Each row was made from one walk, in order. Every step used is in the known rows, and no mark comes twice. Write each row's walk.
In the rows, 128 means zero.
Known rows
D, H: [124 127 129 115 116 128 143 112 138 125  97 127 147 132 112 121 117 148
 124 149 139 127 147 125 134 114 134 109 119 103  80 133 128 112 134 122
 134 115  97 124 115 144 132 125 146 120  98 120 124 143 144 131 137 130
 122 139 121 118 132  76  87 149  89 113 123 113 125 176 129 124 133 120
 144 126 149 135 131 143]
R, H, D: [117 146 143 107 156 102 133 138 127 126 113 123 143 138 125 131 145 135
 137 166 128 143 129 118 142 128 144 108 131 122 115 124 120 107  87 121
 124 130 121 131 116 126 128 100 112 155  94 114 123 126 109 135 123 125
 138 166 139 143 132 133  89 112 128 154 165 121 119 158 124 105 118 102
 114 121 164 114 122 146]
A, R, P, D, G: [ 97 117 101 119 118 103  98 103 131 121 124 156 100 127 146 141 111 114
 114 134 110 138 130 135 122 157 108 154 122 140 130 129 139 135 145 135
 140 126 145 121 147 109 126 139 104 107 162 147 119 112 142 130 125 122
 134 109 134 128 121 202 161 119 176 145 143 164 136 103 112 129 133 138
 121 114 124 115 109 132]
D, P, R: [136 134 132 120 106 120 128 109 124 138 132 120 148 133 120 134 117 121
 127 115 139 131 140 117 129 119  94 143 130 108 119 117 136 130 103  92
 116 135 137 124 127 134 136 109 137  98 128 117 128 151 130 106 146 132
 140 132 120 122 129 114 112 131  90 124 127 126 124  74 134 159 151 156
 166 160 158 142 106 107]
P, D, H, R: [116 114 124 156 138 136 126 109 108 112 101 118 138 125  73 123 121 145
 142 195 132 123 156 119 119 108 147 129  96 104 105 138 132  61 106 142
 121 100 106 136 127 152 128 100 112 148 118 127 126 121 147 140 129 132
 134 143 121 132 126 156 135 181  76 100 125 109 122 100 130 111 128 124
 168 143 127 108 116 130]
A, D, H: [127 128 139 139 106 137 148 103 119 123  97 118 127 120 111 132 119 135
 119 120 138 138 132 133 113 111 151 102 115 121 105 129 129 127 153 126
 145 118 107 122 120 124 125 131 140 126 119 130 114 122 166 134 124 121
 128 132 119 118 133  37  86 132  90 118 103 112 117 176 132 114 122 111
 142 107 115 149 159 132]
A, R, H, D, P: [101 155 135 115 143 101  96  84 102 142  92 118 116 141 124 133 127 124
 127 188 130 167 106 127 121 126 129 116 129 134 106 114 137 138 145  94
 114 116 124 122 145 121 123 102 150 145 107 138 108 122 125 123 116 125
 126 167 147 143 122 171  94  98 172 166 162 131 136 123 123 124 134 134
 128 132 166 126 102 140]
A, D: [140 140 136 128 105 141 159 134 116 119 136 114 134 122 123 146 131 147
 118  62 134 124 140 141 119 123 132 121 127 135 138 118 126 143 124 104
 138 132 134 131 114 103 129 133 106 114 146 129 128 126 144 133 126 113
 137 130 115 118 136  14  75 130  95 130 111 127 116 152 124 124 125  98
 134 106 115 151 168 119]
P, R, H, D, A: [134 140 151 139 138 107 122 160 122 117 123 134 133 137 121 123 141  86
 136 178 136 115 124 107 142 129 128 133 139 113 150 134 123 114 123 160
 151 160 125 128 118 131 129  81 138 154 107 111 136 127 118 126 121 126
 147 146 130 146 125 220 143  74 115 124 136 104 127 121 144 130 123 129
 126 139 139 113 111 133]
H, D, A: [141 144 111 115  95 120 146 156 110 126 129 126 128 130 131 120 149 127
 130 102 143  93 145 136 169 114 124 130 134 118 127 130 114 110 166 138
 148 128 118 124  96 129 131  91 165 137 121 144 125 141 130 125 122 118
 125 141 122 124 123 129 123 104 109  78 112 132 152 195 151 123 130  95
 138 149 139 128 144 122]
A, R: [125 148 127 121 111 142 138 123 123 121 128 128 134 135 113 139 128 143
 110  81 140 131 145 149 121 134 112 136 129 135 111 116 139 156 119  94
 121 113 124 132 130 106 128 143 141  99 138 128 136 136 132 130 130 117
 136 146 120 118 129  82  71 135 146 142 119 135 123 139 111 139 135 126
 128 114 135 146 121 150]
D, A, R, P: [129 131 115 112 118 151 123 132 116 113 119 169 110 140 148 147 122 126
 112  44 125  98 122 150 130 126 100 138 123 141 146 132 130 175 216 120
 150 114 123 116 131 118 122 148 157 125 146 155 137 133 118 132 131 117
 112 111 133 114 119 145 114  83 159 116 110 125 153 121 131 141 136 141
 108 121 121 131 119 124]
A, D, H, R, G: [118 130 115 153 152 158 132 116  95 137  90 116 118 120 106 111 125 138
 120 174 138 128 123 131  89 105 181 110 135 134 100 129 136  94 139 161
 101 124 114 116 133 133 118 119 129 148 126 140 124 108 144 139 121 130
 118 124 113 139 120 125 130 161 106 131 132 121 123  95 122 111 139 126
 136 104 102  98 149 115]
G, D: [144 124 147 126 125 137 158 131 154 126 169 117 143 121 124 131 135 152
 136  94 130 136 134 131 153 130 120 112 114 123 135 132 119 145  92  98
 123 118 133 142 116 136 134 153 113 115 124 106 129 140 127 121 129 131
 128 135 131 121 140  34 112 158 113 120 113 136 119 173 135 122 111 116
 132 127 128 147 137 133]
R, H, D, A: [135 139 131 112 132  96 126 156 118 123 105 130 133 136 146 122 147 118
 145 145 133 107 123 116 145 118 138 114 132 124 135 134 110 115 158 147
 158 135 115 125 110 131 131  93 149 166  95 131 129 130 114 136 124 123
 127 143 137 138 125 153 124  84 118 120 138 104 137 183 145 115 118 100
 130 134 147 117 137 130]
P, R, H, D, G: [120 135 139 127 130  72 113 140 125 134 117 129 132 130 135 112 138  88
 127 228 136 146 134  98 128 147 127 128 148 119 103 130 135 103  64 156
 127 158 129 119 134 119 133  69 133 120  95 104 117 120 139 117 123 134
 154 144 134 157 125 252 166 109 143 151 179 131 121 106 133 128 132 126
 124 121 166  85  95 147]
H, R, P, D, A: [130 109 110 132 142 148 115 145 100 101 142 155 123 131 120 144 128 140
 142  89 109  78 139 125 125 114 117 150 104 133 176 144 121 101 181 151
 133 108 131 124 122 140 129 108  96 163 152 141 140 123 113 139 134 125
 123 105 133 123 117 194 173 133 101  84 127 116 142  78 140 118 128 125
 152 145 119 103 121  88]
R, P, D: [114 114 118 109 144 120 124 130 140 106 152 154 129 129 129 157 121 148
 131  97 101 127 135 132 134 137 109 139 114 120 159 125 123 113 107 119
 133 123 147 132 123 125 130 134  57 138 150 126 127 128 106 139 135 125
 137 120 134 119 132 111 121 126 107 128 140 140 125 115 120 119 118 122
 119 129 131 140 125 112]
G, D, A, R: [143 130 132 148  97 150 136 134 137 121 149 125 114 123 128 126 130 118
 128  86 130 120 122 142 136 128 117 129 113 143 158 137 126 171 180 117
 144 112 122 137 128 128 126 162 164 116 147 133 137 128 137 120 117 121
 118 116 133 117 129 113 131 125 170 104  84 126 138 172 139 138 113 133
 128 133 100 142 143 139]
G, D, P: [142 122 132 120 115 120 128  91 138 151 150 110 139 122 138 132 122 156
 140  99 125 143 117 122 152 114 110 117 114 124 116 124 120 154 133  77
 115 109 136 131 127 147 134 139 135 117 122 120 115 142 139 109 133 136
 114 123 141 117 135  52 124 159 114 112 115 141 127 154 144 134 124 141
 151 155 143 146 136 108]
D, G: [135 123 106  98  94  84 136 135 132 138 119 120 142 127 152 117 133 138
 123 101 138 109 156 122 131 131 114 124 143 120  80 133 122 125 125 126
 140 135 121 118 112 121 141 119 151  86 112 124 129 138 162 119 146 126
 125 118 120 125 131 119 140 144 118 123 136 143 131 153 131 135 139 111
 137 121 158 112 133 138]
G, D, A, R, H: [143 124 157 150 145 128 115 124 145 116 134 128 120 132 145 132 131 113
 139 122 119 131  99 125 120 136 130 119 114 154 164 143 122 169 163 126
 154 116 120 139 139 129 125 164 149 145 119 126 136 116 129 126 121 126
 118 117 148 134 131 143 134 103 171 150 105  95 126 150 139 131 101 130
 111 111 113 132 138 152]

Which walk is each row?
[119 133 127 137 135 150 128 127 148 144 158 127 113 124 130 118 131 134
 118 117 125 164 113 146 138 152 141 127 137 145 141 117 135 158  88 126
 103 128 146 136 144 116 120 173 122 113 153 131 124 120 109 130 114 131
 123 126 129 128 130 110 134 139 198 156 133 160 127 137 106 129 121 143
  90 107 101 141 133 146] | A, R, G, D
[112 108 101 119 131 114 107 125 104 120 126 150 119 123 140 134 127 144
 133 137 113 113 148 117 118 129 118 147 114 135 124 141 130  91 123 148
 119 115 133 117 133 134 130 101  88 130 141 130 127 115 139 132 136 133
 129 104 133 136 120 217 193 165 123 120 162 145 142  69 131 114 137 128
 150 128 139  80 104 106] | H, R, P, D, G
[125 114 148 158 151 142 125 121 169 140 137 127 127 116 110 101 110 100
 128 214 129 170 111 113 140 139 146 119 137 114 116 130 136 117  75 163
 109 151 124 132 144 150 123 146 121 125 126 105 118 124 121 119 123 149
 132 120 125 135 134 155 161 144 131 133 136 132 120 116 126 131 121 162
 106 131 107 128 119 137] | P, R, G, D, H
[157 114 137 135  97 131 148 147 149 132 156 120 134 119 143 124 136 133
 142  70 130  99 128 129 156 121 120 122 116 130 146 143 111 152 169 123
 150 116 124 136 111 141 134 147 147 127 125 127 134 140 134 122 133 130
 115 110 130 114 133  82 143 131 114  85  94 113 136 190 148 133 109 117
 135 139 116 143 159 121] | G, D, A
[152 116 120 127 116 135 140 160 154 145 152 123 125 120 157 112 137 122
 141  99 121 102 109 129 149 133 136 121 147 138 150 141 110 136 143 153
 136 142 139 131 120 142 128 154 135 132 131 141 135 135 114 124 130 136
 110 101 126 122 128  97 175 120 142 106 106 141 141 164 137 130 118 124
 109 134  96 145 161 114] | R, G, D, A
[131 133 114 111 127 125 116 122 132 153 132 121 137 131 140 122 113 110
 122 146 133 132 122 115 118 133 112 145 160 119 117 107 136 121  88 128
 104 171 153 118 138 127 134 115 133 106 129 129 130 146 112 112 145 135
 133 118 117 130 126 153 139 119 106 141 146 139 129  52 122 157 157 167
 136 159 144 137 108  99] | D, P, R, G
[131 124 118 145  85 117 120 128 120 111 122 125 114 126 116 136 127 111
 128  98 124 106 141 143 125 135 119 159 121 131 164 129 133 126 173 136
 167 133 131 140 125 115 129 135 128 120 155 154 136 125 137 140 122 113
 140 126 119 112 125 145 127 108 144 103  89 126 132 138 129 143 122 121
 141 137 101 153 138 134] | P, D, A, R
[139 130 117 120  80  96 143 124 116 143 120 112 121 115 161 129 133 129
 112  90 136 117 138 129 107 129 128 124 140 136 103 128 126 135 151 126
 144 145 133 118 117 101 134 129 129  87 134 133 122 119 181 120 130 116
 134 105 116 125 130  72 127 134 126 127 122 138 125 147 129 124 130  95
 136  95 123 117 164 122] | A, D, G
[129 120 140 141 133 104  98 132 130 103 110 128 118 135 131 142 123 102
 140 139 112 118 123 124  98 138 130 147 124 141 167 135 126 123 155 142
 176 132 130 142 138 114 129 141 110 153 130 147 142 112 124 145 127 115
 137 129 136 130 128 175 124  87 141 151 111  93 115 120 121 134 108 121
 119 118 114 146 127 144] | P, D, A, R, H
[116 121 106 130 164 149 129 124 109 140  90 128 137 133 111 101 128 150
 126 182 142 119 138 124 108 105 164 113 136 114  76 134 133  81 111 159
 100 124 105 116 128 151 123 106 145 138  95 132 133 129 126 136 134 138
 114 134 117 138 121 165 145 167  96 127 148 120 131  97 119 119 147 134
 130 127 136  90 118 129] | D, H, R, G
[128 131 112 118 154 147 137 152 111 141 131 121 145 132 124 114 144 162
 127 123 138 107 145 131 109 118 142 136 147 135 114 123 131  96  91 144
  85 129 136 123 125 129 126 111 124 128 124 132 147 138 108 136 138 132
 122 133 115 138 120 144 137 159 110 134 151 135 126  81 110 126 149 126
 129 124 136  98 116 122] | H, R, G
[138 121 176 138 166 115 106 101 150 135 150 115 142 127 135 137 116 113
 144 183 115 165  98  95 114 129 111 114 118 123 146 127 125 151  88 102
 117 137 137 135 149 145 134 134 113 131 111  91 122 132 123 111 135 145
 133 129 149 139 138 145 141 134 108 159 144 105 108  73 141 142 117 161
 135 147 149 138 100 126] | G, D, P, R, H
[116 144 108 116 131 138 124 135 133 141 121 131 121 134 129 124 127 134
 108 114 134 138 131 150 114 143 133 142 157 138 124 111 141 143 101 132
 108 139 138 129 136 107 121 152 132 106 144 145 139 129 105 136 127 123
 128 131 115 128 124 119 100 115 177 164 135 152 124 113  97 141 142 132
  99 111 124 139 121 145] | A, R, G
[137 135 164 137 152 120 110 106 116 131 121 113 130 127 129 153 110 101
 125 153 123 146 104 104  84 124 127 126 135 136 151 114 133 142 122 112
 130 158 143 123 149 114 131 113 104 133 120 115 121 118 141 114 130 126
 142 126 132 135 133 118 103  98  95 168 140  98 100  59 133 137 130 142
 143 126 135 136 127 109] | A, D, P, R, H
[101 125 123 127 134 143 113 114 133 101 139 156 108 132 118 160 116 130
 117 103 106 147 128 146 122 148 107 146 111 138 162 119 142 141 123 108
 130 112 143 134 144 104 121 143  77 130 168 137 126 116 109 141 125 120
 138 132 136 118 128 135 107 116 173 147 133 146 125  96 105 127 125 138
 110 120 118 145 110 128] | A, R, P, D
[129 115 144 141 134 137 146 102 152 131 128 120 138 122 113 117 119 142
 136 145 130 152 125 125 147 120 137  95 101 108  92 136 123 134 123 114
 129 103 101 135 123 156 127 147 140 127 110 111 117 134 146 124 123 139
 118 135 134 121 137  63 118 168 106 113 113 120 119 182 140 116 111 127
 130 128 127 140 137 144] | G, D, H
[100 105 125 122 148 128 115  99 141 109 110 159 122 129 117 143 101 140
 133 160 106 141 129 124 126 126 127 123 102 107 116 137 125 105 141 134
 145 112 118 126 131 144 124 129  87 149 128 126 114 125 123 141 132 133
 125 126 137 118 131 131 123 128  95 115 133 125 126 126 123 111 119 133
 122 131 129 139 118 123] | R, P, D, H
[116 148  93 130 103 127 120 159 108 143 104 131 100 131 134 103 142 101
 112 131 141 117 121 152 149 139 146 145 162 131 138 117 133 126 164 161
 130 137 135 120 124 113 120 118 172 131 140 170 122 121 114 134 111 118
 126 135 117 132 115 197 136  77 196 111 125 160 159 147 126 129 140 125
 104 129 107 125 137 129] | H, D, A, R, G
[138 122 142 144 149 139 140 150 165 138 177 122 135 119 129 115 128 109
 130 141 127 154 119 121 140 151 126 136 145 127 147 119 132 136  37 142
 100 158 153 140 139 127 125 147  96 116 150  98 136 131 100 117 126 142
 141 121 121 133 135 129 158 144 142 139 137 146 112  94 124 140 124 152
 106 133 109 138 124 125] | P, R, G, D
[111 138 121 106 138 159 126 118 123 114 134 163 120 140 132 157 119 146
 107  70 120 132 126 152 120 135 103 133 121 143 129 119 137 173 157  94
 116 115 132 122 139 108 121 146 122 117 146 132 130 131 109 135 129 122
 125 132 132 120 125 124  85 111 169 153 134 146 133 112 103 134 136 140
 103 106 139 140 107 131] | A, R, P
[138 142 129 118 105 128 134 100 105 138 121 106 127 123 141 147 119 145
 120  67 131 130 123 134 114 112 119 118 129 134 123 112 126 149 158  90
 125 122 138 119 122 118 133 127 126 110 132 141 115 131 155 116 129 119
 124 122 123 112 130  20  86 129  92 124 111 128 122 133 135 130 134 121
 154 127 130 157 159  96] | A, D, P
[137 139 118 126  89 140 134 143 116 118 123 135 126 137 134 131 133 123
 116  59 142  95 138 148 132 125 112 143 129 134 133 131 131 155 185 116
 160 122 115 126 122 114 128 141 177 112 138 150 143 138 139 129 130 114
 124 126 116 116 124 120 106 110 139 111  90 115 140 150 132 149 136 124
 138 132 120 140 141 138] | D, A, R
[118 145 158 135 158 112 129 145 125 117 130 127 140 135 104 130 139 103
 129 203 135 153 130 109 141 139 131 131 135 113 137 118 134 104  55 133
 117 152 129 135 129 121 129  80 110 146 116  93 126 125 108 130 122 131
 157 167 132 153 130 189 105 104 127 158 166 113 109 104 125 123 123 128
 123 132 155 116 100 147] | P, R, H, D
[123 113 127 134 144 132 130 120 164 152 121 123 128 119 132 105 118 135
 134 181 124 158 110 124 146 129 156 100 135 116  98 135 124 114 108 148
 115 127 118 130 133 155 122 152 130 133 110 122 118 127 126 128 127 144
 111 122 130 127 134 105 147 145 127 130 127 143 125 170 123 116 118 140
 105 124 114 136 138 141] | R, G, D, H
[135 123 130 139 154 166 141 142 132 140 161 115 134 121 120 111 144 153
 140 140 129 135 129 127 124 126 145 122 131 142 135 129 124 108  69 141
  79 118 138 133 132 141 125 132 110 137 133 117 138 124 101 126 127 141
 118 124 127 137 128 134 165 181 134 130 146 145 127 104 122 118 129 136
 123 131 115 104 124 119] | H, R, G, D
[148 114 114 142 145 154 136 163 120 143 151 116 128 119 140 104 145 132
 142 116 129  90 121 126 138 115 142 131 129 142 151 142 114 117 143 163
 109 120 136 127 125 151 126 135 149 148 127 135 140 127 117 128 129 139
 107 107 125 131 122 150 201 158 123  97 116 129 142 110 142 127 127 132
 130 137 101 103 140 104] | H, R, G, D, A
